Each row comes from the steps of one path. Every step used is in the known rows, and no mark comes twice. Write the path behind each row, first mark first.
Known rows:
s-t: [ -9 -17 -20 -41  20  39   1   0  -1  -3  21   3   8  24 -51 -29  12   1
   6  19   3 -20  29  19  31 -16 -13 -20 -28   1   3  26   6  12   0   8
  -9  31  -4   5  18  -6   0 -21  15 -48  13   6   4   3 -25 -17  -7  22
  12  28   8  27  -7]
b-z-s-t: [ 44 -22 -17 -22  19  25  -1  11  14  -8  23  25   5  15 -45 -31   2  10
 -27  37  -1  24  11  -2   8   7 -43  -7 -27  -8 -52 -12  -6  39   8  -3
 -38  49 -37  25  24  35  32 -13  21  -8  20   6  -4 -17   1 -25  26 -19
  24 -13  14 -16  30]
b-t-s-z: [-35  -7 -44 -10 -37  38 -48   5   4 -12  -1   9  -7   6   0 -52 -19   3
  27   9 -49 -33  15   0  21  -3 -10  28  10  51  31 -29 -11  15  -8  31
 -17  26  21  29 -30  -4  18 -28  59 -44   1 -25  -7  -2 -61 -63  48  -2
   3   4  69   4  -4]
z-p-t: [ -3  -5  11 -35   4  12  -2 -37 -15   1   9 -14   4 -17   8 -13  47   3
 -12  43   2  19  19 -20  -2  -9 -15  14   9   3  12 -17   4   6  50   6
   2   9 -11  22   9   4  -4   2 -22   3   0   3  21  14  35  17 -19  -1
  43  -4 -32  21   6]
v-t-j-z-p: [-27  33  10  45 -22 -29  34  11   0  13  -7  11  23 -11  39  46 -23 -27
  15  35  43   2 -31 -47 -37   1  23  27  12 -23  13  17  23 -10   0   4
  28 -27   0 -15  -3  23 -13  15 -47  53  -4  -7 -32  -2  29  16 -14   9
  11  30 -32  25  -4]
z-s-t-v: [ 10 -29 -27  -3  24 -16   1  21   7 -21  23  -6  17  -7 -60 -44 -32  -2
 -28 -36  27  17  52  18  -5   7  -4   8 -34 -23 -10  17 -20  29 -17   1
 -39  18 -17 -14 -30   8  -3 -42 -34  -9 -14  -1  10   6  -7  32  16 -17
 -14 -27  18  11  28]
s-z: [ -5 -38  -9 -12 -10  48 -11  -4  -3   9   5  20  -2  21 -31 -22  50 -14
  -3  37  -2 -34   8  -7  19 -12 -13  -8  -7  28   6   1 -13  18   8 -19
  13 -13  11   3   9 -11  13  16  44 -18   9  16  30  14 -44 -17 -23  -1
 -10  21  25  33  15]
t-v-z: [-26  11   7  29 -11 -21   3   9   3  12 -31  -9 -25  24 -29   9  -5   5
  16 -14 -19 -17 -12  35  30  -1  35 -40  31  -7  26  17 -22 -24 -50   9
  -9 -36  15 -10  12 -27 -17  11 -53 -18  -2  10  10   5 -18  19 -11 -14
 -32   9  14 -20 -42]
v-t-b-z-s: [ 38  40  27   3 -30  36  12  55  26  20  -3   8  18 -26  37   5  -5  31
 -19  32 -14  46 -56 -12  -5  25   2  11   6  -5 -24 -17   7  -4 -38  10
 -19 -10   2   5  50   4  16  13  53   0  22 -26  -4  -3   2 -21  66 -11
  23  -4  54 -56  30]
v-z-d: [ -3  35  14  -5  27 -26  43 -30  -5  20 -28  30  -7  31 -17   5  20 -18
 -40 -19  -8 -31   6  33   7  -9  -5 -41   9  -6   9   7  -3  11 -27 -23
  -3 -39  17  -5  59 -20  28  21  -1 -11   7  14   9  -8   4   3 -15  -9
 -22   4 -26 -33 -18]
d-z: [ 21 -24   6 -19 -14  59  -6 -50 -19 -11  -1  -2 -30  18  -9  -8  41  13
  19   9  -1 -21 -45  -9  32 -41  17 -15   4  14  -6   7   2   3 -12   1
  41 -27  13  -9  16 -36   6  44  -4 -21  24  12  20  16  -9 -28 -25  16
   8  -6  -8  21   5]
j-t-p: [-17  10   6  14 -18 -16   9  20   7 -15  14  17   1   2 -20  31  40 -19
  -1 -43 -45 -70  24  29  30 -22   2  36  -9   2  25   8  23  -2  -4  -3
  -1  29  42  16 -20  36 -11 -20 -17  -2 -26  26 -16   1  -8  -1  -6  31
   0   3  18  27 -45]
m-z-s-t-j: [ 27 -49 -13  -8  43 -23  12 -22  32  -7  31 -19   7  21   6  17 -59  12
 -25   1  64  21  50 -28 -42  11  -4  29 -44  -1 -29  -6  -1  14  35   9
 -23  31 -29 -23 -33  31  -4 -44 -17  13 -26 -21 -24 -16 -15  31  19 -13
  13 -19 -12  21  -5]
m-z-p: [ 45 -27  -6 -21  10 -20 -22  -7   4  -7  30 -14   3  19  39  21  52   5
  15  24  12 -16  -5 -11 -14  -2   1   3  30  -9  -1 -32  29 -18  47 -25
  26   4 -16   9 -40   3  -5  -1 -29  47 -12   8 -17  -1  30   3   1  10
  30  13 -18 -18  24]
v-t-j-z-d: [-46  72  21  29   2 -17  66 -13  14  12 -27  32  17 -12  21  31 -49 -36
 -31   8  41 -11   8 -22 -23 -15  24   0   0 -13  22  31   7  16 -25 -29
  10 -68  11 -30  45   9  19   4   9  44   2 -12 -19 -22  -2   9  -7   7
 -29  34 -40  -3 -10]
m-z-s: [ 59 -25   2 -18  29 -16  10 -13  23  -4  26 -18  -6  19  23 -13  24  13
 -14   6  23  -6   4 -13  -8  24   2  14  23 -22 -16 -56   7  14  46 -27
  -3   3 -15  -4 -58 -10  -1 -32  11  30 -21   3   7   0  22 -10  35  -4
  25 -14 -28 -27  24]
b-t-p: [-26 -16 -27 -13 -34  10 -13 -25  10   2  20   4  -6   3  10   2  21   3
  12 -37 -44 -29  -7   1  35 -28 -12  11  15   2  51 -13  15 -39 -13  29
 -10  41   8  29 -20  10  10 -19  25 -26  -8  -7 -13  21 -17 -13  31  18
   4   5  39 -31 -50]
b-t-v-z: [-32   5 -19  14 -33 -13  -3   2  12   2 -29 -10 -35   0 -25  -5 -33  10
  11 -27 -49 -22 -33  37  34   0  21 -18  42   1  39 -20 -10 -27 -58  33
 -23   0  -2  16   7  -9   4 -21 -62 -27   7 -25 -14  11 -24 -17  10 -17
 -10  -1  48 -37 -52]
m-z-p-t: [  8 -24  16 -34  26  -7 -43 -26   1  -1  16 -33  -8  -8  59  31  34   4
  14  27   2  34   6 -38 -10   1 -31  15  34   1  -7 -45   2   6  65  -5
  11  11 -24  23 -43  16  -9 -17 -33  39   8   8  -5 -12  34  16  -6  -4
  47   5 -26 -15   9]
s-z-d: [ -5   0   5 -18  22  20  11 -32   3  -2  -4  41  10  16 -40  -6  26 -33
 -33  -7   1 -34  39  -7  13 -20 -18 -21 -15  19  -2   5  -6  43  12 -48
  19 -30  11   0  17  -8  41  12  29  20   4   4  25   5 -47   1 -19  -8
 -27  11   8  12  34]
z-p: [ 30 -14 -13 -14  -4 -14   0 -18  -5  -2  28  -3  11  12 -11 -10  62  11
  -3  13   0 -16   8  -8  -1 -10   4   0  11 -10  11  -2  17 -18   5 -10
  21   1 -14   9 -21 -16   7  25 -35   7  -8   2   7  15  30   5  -7  32
  30  11 -20   4  14]
d-z-s-t: [ 42 -27  -4 -27  27  42   1 -31 -21 -20  27  13  -9  10 -32 -28  -3  10
 -14  17  30  18  10 -24   3  -4 -12   8 -43   4 -56  12  -7  49   7   2
  -6  30 -20  -6  -7 -10  15  -3 -11  -6  15  -6  22   9  17 -10 -18 -29
  -7 -41 -14  25  34]
d-z-s: [ 61 -22  15  -6  -1  39  12 -60 -17 -24  -2   0 -18   2  -8 -28  28  13
  -8  13  23 -10 -16 -24  10 -11  17  17   2   2 -29 -17   3  27  -2  -9
  12 -21 -10  -4 -16 -34  19  19 -13  -1   3   4  33  22  29  -5 -10 -14
   1 -35 -18   1  28]
d-z-p-t: [  8 -11  25 -25   5  36 -45 -85 -44  -4   1 -11 -12 -32  31   0  21  13
  16  38  -4  35 -16 -48  15 -28  -5  20   2   8 -16   8   1   7  24   7
  31   6 -23  19   6  -7  12  35 -45  19  17  -4  26  15  33   4 -49 -18
  30 -34 -37  28  31]
v-z-s-t: [ 21  -4  -3   4  32 -19  20  12  -3  32   7  17  -5  23 -50 -28 -18 -15
 -41  37  14  25  19  14 -26  31 -15 -11 -42 -14 -34  11 -20  29 -15   8
 -38  35 -10  -4   8 -10  18  -9 -23 -28 -12  16  14 -12   9   2  -6 -34
 -13  -3 -19   3  -7]
j-z-v-t: [-11   5  25  16 -19  -3  40  46 -18  18 -23  -2   5 -24  13   6  -6 -16
  15 -11 -12 -18 -54   8   1  26   1 -45  38 -30 -10   9   9  -4  -8 -32
  27 -29 -15  -2  14 -16 -21  18  40  25   2  19   2 -11  34 -25 -38  18
  -8  24 -52  -4  15]
j-t-s-z: [-29   8 -15  21 -25   8 -41  42   4 -30 -23  31  -5   3 -11 -21   8 -28
  12  16 -35 -68  26  12  10   8  25  44  -1  38  11  -8  -8  37   5  15
  -8  28  40  15 -34  10  -3 -32  25 -12 -15  15   0  -6 -48 -45   7  -1
 -15  -5  33  51  -7]
t-s: [  1  17 -35 -10 -21  -9   2  10   5 -15  -9 -11  -2  16   3 -39  24   3
  24 -12  -5 -32  20  22  10  -9  25  -4   2   2  31 -10 -17  -8  -4  41
  -9 -15  36  -3 -15 -41  -6 -13  50 -54 -13   0  19 -19  -9 -26  42  45
   3  19  10  -4 -12]
b-t-j-z: [-47  13 -26   3 -30   1  24 -34  32 -17   4 -23 -21  -4   4   2 -46  -2
  23 -25 -22 -15 -12 -15   5 -27   6   3  25   2  38 -10  10 -19   5  12
  -8   4  14   2 -12   9  15 -18 -22   1  13   3 -33 -10 -36 -23  16  22
  34  27  -3   9 -67]
t-s-z: [-19  -7 -27   2 -19  25 -43  23  -3  -9  -4   9   6  18  -3 -45  14 -12
  26  22  -5 -29  29   2   4  -4  15  -1 -15  37  17  -8 -29  10   8  21
  -4  -4  28  -4 -21 -26   0  -1  64 -37 -12   9  14 -21 -55 -22  13   3
 -27  13  41  26  18]
j-t-b-z-s: [ 46  25  27   2 -11   6  18  57  33 -43   1  13 -19 -19  25 -11  -4  30
 -32 -27 -35  16  -8  25  20   3  12  32   9   6 -21 -31  19  27  11  -9
 -24  40  21  16   2  35   8  -4 -14  17  11  22 -26 -16 -15 -16  42   7
  39 -23  27 -17  -1]

Which path is each row?
[-21 -37 -25 -16   5  20  -9  21   0   2  48   5  23  24 -38  13  34 -13
  16  -4 -13  -4  42  18   8  -5 -20  -1 -49   0   0  42  12 -15  10  13
 -27  48  13   3  -8  22  -5 -31  34 -35  -3  11 -15   7 -27  13   0  22
 -16   9  38  35 -27]	s-t-p
[  8  20  18   8 -31  33   9  21  -4  11 -31   6  -5  -5  -8  17   3  17
   4  32 -21 -15 -66  12  29   8 -16 -30  37 -10 -18 -14   5 -23 -26 -16
  13 -18 -56  18  69  19   9  24  45  13  46 -17  15  21  29 -45 -13  -3
  10  21  -4 -37  40]	b-z-v-t
[  0  25  11  -5  24  -9  42  -9   6 -14  -8  14   1  16 -12   2  29 -35
 -22 -37  -1 -30  25  10  19 -15  -4 -41  15 -14   7   9   6  26  15 -57
   9 -30  23  -2  11 -29  26   4  21  40  11  32 -12 -28   3  16   0  27
  -6  20 -56  -8  10]	j-z-d
[ 34 -48 -27  -1  35 -14 -22  15  15   4  58  -6  26  19  13  11  16  -8
  -2  -8  18  28  46 -26 -31  29 -39  27 -31 -21 -38  -4   3  16  38   6
 -35  72 -18   1 -63  20 -14 -61  39  27 -19   9 -20  -7  -6  29  28 -17
 -16 -27  19  -5   5]	m-z-s-t-p
[ 37 -13 -15 -43  34   1   7  35  21  -7  49  -4  31 -11 -26 -28 -34  14
 -27 -13  26  47  37  -3 -14  20 -26   6 -59  -8 -19  20 -10  24   1  13
 -28  40  14 -11   4   1  -5 -18  21 -38 -18  -5  -1  -4 -17  20  28  15
   9 -18  28  11   2]	z-s-t-b
[ -3  18  20  -7 -19   6  32  45  -7  15  -7   0  18 -36  17  15 -38  27
   0 -34  12  12 -41  27  -1  25  11 -21   6 -12  21  11  11 -31 -24   0
  24 -39   0 -27  54 -13 -32  20  53 -28   5 -24   2  29   8  -3 -11  25
 -17   2  15 -20  12]	z-v-t-b
[-15  35  -3   8 -42   8   2  45  -7  13 -24  11  13   4  29 -19   2 -19
   8  41   1 -22 -21   4   7   9  26  10  11  -3  34  -4  -4 -14 -39  33
  -1 -28  20 -13   9 -39 -21  -7  59 -61 -11 -30   7  -1   2 -49  35  21
  -7  37  24 -28  -6]	v-t-s
[ 13 -20 -19   5   8  27 -19  19  10  -3  34  17  17  15 -17 -15  29   2
  -2  -6  -9  37  44  -4   4   7 -52  18 -58  -5 -39   6   4   6  -3  -6
 -47  73 -12  27  -7  52  23 -18  41  23   8  10 -10 -25  -4  14  40 -19
   0 -26  49 -26  20]	b-z-s-t-p
[-38  15  10   3 -12  15 -54 -14  -1 -20 -19 -25 -11 -30  12  19  10  22
  22   4 -28  59   3   5  18 -19 -16   1  22   6 -14 -16  -8 -21   4  -2
 -19  11 -33  41   8  39   3   5 -50  49  30  -3  -1  -4  12  35   2 -28
  34 -15  19 -36  18]	b-z-p-t-v
[-28 -21 -49   0 -25   8 -55  11   0 -20 -20 -10 -11 -16   1 -41 -44  18
  16 -34 -32 -30   8   0   5   7 -22  16  25  43  11 -29 -20  -1   6  23
   7  18 -11  20 -48   9   5 -26  73 -30  -3 -24   6   7 -33 -43  -1   1
 -15 -20  48  -4   7]	b-t-s-z-v
[  5   2  24 -25  17  40 -33 -56 -19 -13   8 -24  -7 -50  66  16 -11  27
  31  -1   4  68 -18 -42   3 -22   5  29 -19  18 -17  11   8   1  22  22
  27  -1  19  -2   9   7   2  43 -28   0  12  -3  10  29   0  29 -28  -7
  18 -37   2  29  12]	d-z-p-t-b
[-40  41   1  12  -2 -45 -36  -6 -27  13 -24  -9 -13 -11  48  -3  -5 -18
  16  55  -9  39  21 -16 -35  28   9  15  22  19  15  -9 -30 -17  -2  55
 -26  18  26  17   3  -4 -13  13 -17 -33 -13  -4  12 -31  28  11  13 -29
   5 -12 -17 -11 -25]	v-z-p-t-s
[-11  31  20 -13 -20  37  40  45  11  23  -6   7  12 -16  18   1 -16  17
   2  13   2   6 -47   7   9   2  33  -3   0  -6  27  23   4 -21 -46  17
   3 -35  26 -18  64 -31 -23  15  49 -42   3 -15  -6  24 -14 -17  23  34
   5  40  48  -9  -9]	v-t-b
[ 35 -41   0 -18   3  -7  -8  -4   6  -9 -14 -27 -16  26  12  25   5  18
  16 -31   1 -33 -18  19  10  23 -11 -29  52 -12  -7 -38   7 -25  33 -37
  28 -20 -30   1 -30   9 -16  -6  24  14   0   8  11   4  29  -6 -22  25
  -1  -2 -39 -25   9]	m-z-v
[-10  14  -5  37 -16 -50 -15   8  -8  15 -20 -12 -15   8 -15  17  -1  -6
  13 -20   1   7 -18  15 -15   8  23 -12  20  -8  21  15  -8 -26 -37   4
  -4 -19   1   3  -2  -7  -5  18 -86  26 -13  10   7  12  12  38 -10 -15
 -24 -12   0 -21   2]	t-v-z-p
[ 32 -26   8   2  -5  32 -21 -62 -30 -16   9  -7 -15  13  15  -2  44  24
  27  12  16  -8 -50 -31   7 -39  13  14 -10   4 -14  -2  23  -5   5  -9
  53   1  -4   1 -18 -15   9  42 -45  13  10   0   9  17  20 -13 -37   8
  14 -21 -27  14  32]	d-z-p
[ 12  -7  -7  10   8 -19  11  14  -1  -2  14 -12   7   5  10  -5  47 -29
  22  13  -1  -7 -10 -11 -17  -7   7  -6  18 -16   2  -3  17   2  41 -40
  20  10  11  10 -46 -23   3  14 -36  35  -3  35 -25 -25  33   1  -6  33
  31  31 -46   6  21]	j-z-p
[  8 -22  24 -12  -7   2   7  26  -8  20 -11 -15   1 -11  36  35   0  12
   0   1  14 -19 -53   6 -13  32  -9 -22  48 -12 -12 -38  15 -19   5 -28
  36 -30 -49  -8   1   2 -35 -14  46  24  -4 -27   4  15  40 -31 -18   0
   4  13 -24 -37  19]	m-z-v-t
[ -6   6  27  32 -30  25  23 -58 -30   8 -39  -4 -10 -23  20  46 -68  30
   7  -5  43   0 -68 -28  -2 -13  27   5  -2   4  -6  25   1 -33 -40  13
  60 -71 -34 -43  42  38 -16  32   5   2  19 -35  17  52  15 -17 -69  -7
 -25 -23 -25  13  -1]	d-z-v-t-j
[-41  54  39  35  20 -63  25  17  -6 -10 -56  37 -23  -4 -30  37 -39 -27
 -44 -66 -33 -46  23  67  25  -2  22   0  20  -6  10   3  -1  33 -48 -32
 -17 -38  22 -12  19  14   1  -6 -81  36  -9   9 -14  -5 -11  34 -19 -16
 -42 -24 -12 -16 -48]	j-t-v-z-d
[  3 -11 -17  31  24 -41   1  30 -12  39  24  22  11  20 -18  -2   6 -25
 -14  10   8  31  40   0 -26  34 -24   5 -57 -12 -29  27 -19  17 -14  13
 -47  57   7   7 -11   8   4 -19   2 -16 -23   7  -2 -10  -4  33  11 -31
 -25 -21  17   2 -27]	v-z-s-t-p
[ 16   7   3  35   5 -45  10   4   5  18 -33  -3 -13   8 -27 -10 -16   1
 -11 -13   4  13   8  35  -1  25  22  -5  18 -12  -5 -12 -32   0 -20  12
 -21 -28  -2  -6 -12 -27  -3   4 -55  10 -17   5  14   8   6  38  17 -32
 -33 -25  -5 -27 -10]	t-v-z-s
[  0  -8 -29  15 -14   7 -67  27  -7 -18  11  18  22   4  11 -31  24 -17
  26  27  17 -19  24 -26 -29   2  12  33 -23  28   1  13  -9   8  21  11
  20  14  10  10 -47  -8  -6   4  20  11 -18  -6   4 -13 -21  -5  -2  -5
 -25   2  28  29  39]	t-s-z-p
[-29  33   9  20  13 -42  18 -12   1  10 -50  13 -11  11 -26  14 -23 -13
 -31 -58   6 -10   0  48   9   2  10 -34  17  -9  20  16 -21  -3 -56 -23
 -14 -58   9 -16  43 -23  17  10 -44  12  -4  -4   0  -6 -23  33  -4 -22
 -57  -7   2 -46 -25]	t-v-z-d
[  9   0  16   6 -25  16  39  13 -24  17 -24   8  13 -13  -7   2  -1  10
 -18   8  -1 -21 -43  23  17  13  -8 -22  22 -17   7 -13   0 -25 -23 -24
  25 -35 -29 -10  41 -11 -14   9  46 -12  10 -16  25  39  48 -27 -26  23
  -4   5 -25 -17  19]	z-v-t
[-17  15  23 -55  -4  38  -3 -11  12   2  10 -28   2 -34  20  -7 -11  10
 -12   2 -13  48  13  12  13 -17   0 -13  -2  16  26   9 -12  -6  24  31
 -11  -6  31  -1  43 -17 -20  12  28 -44  10  15  18   9 -30  13  19  20
  24  20  24  16 -33]	p-t-b
[-25  -4   9  17  -2 -51  33 -29  12  -6 -16 -25  -5   1  -8  31 -48   1
  18 -51  12 -11   9  18 -15 -11  19 -26  15  -2   6  21   1 -27  22 -10
  28 -41 -10 -24 -17  22 -19  17 -14  16   4  25   0 -13  -5  16 -31  29
  -8   9 -60  27 -27]	t-j-z-v
[-44  29  16  14  -3 -45  -7 -60  -9  36 -26 -16 -10 -24  24  33 -24  -7
  -3  56  21  41  19 -34 -30 -15   1  23   2  10  18  13 -14 -21  16  37
  -5 -17 -11   0  25  36   2  23 -77  -9   5  -2  14   1  10  45 -35 -45
   9  -6 -30  20 -65]	v-z-p-t-j
[-30 -11 -15  25  15 -36 -26  32 -13  18  -2  -4  -3   9 -46   5 -25  -6
  -3   3   5  18  11  18 -19  13  -3 -11 -28  -7  -8  33 -11 -13 -21   6
 -11  22 -22  -1  -2   2 -13  -3 -86  -2  -5 -13 -14  -2   4  50 -21 -37
 -36 -11  27  13 -14]	s-t-v-z-p
[ -8   9  -3  27   0 -44   9 -13  15 -11   1 -16   7   5  22  26  -9 -12
  20  -8  25  -9   9 -23 -43 -23  28  17 -10  -8  27  25   5 -21  46  -4
  20  -7   2 -14 -33  28   5  26 -55  44  -6  31 -26 -26   5  32 -11  24
  11  13 -46  27 -18]	t-j-z-p
[ 25   7 -15 -13  31 -15  18  58  26  -7  43   1  17 -13   0 -23 -35 -10
  -2 -18  21  66  35  -5 -28  28  -5  -9 -50 -12 -27  25   7  35  29  -2
 -32  41  37 -14 -17  -7  -9 -22  23   4  -4  26 -30 -42 -23  22  27  12
  -1  -1 -13  40   8]	j-z-s-t-b
[ 13   0  21  -9 -10   4   1  55  17  13  -1 -12   9 -32  68  45 -39  28
  22 -29  20   7 -50   4  -9  35  -2 -16  45 -18 -13  -3  12 -32  -5 -13
  32 -26 -20 -25  22   4 -46 -11  61   9   5 -32 -28  32   8  -1   4  12
 -11   8  13 -36   8]	m-z-v-t-b
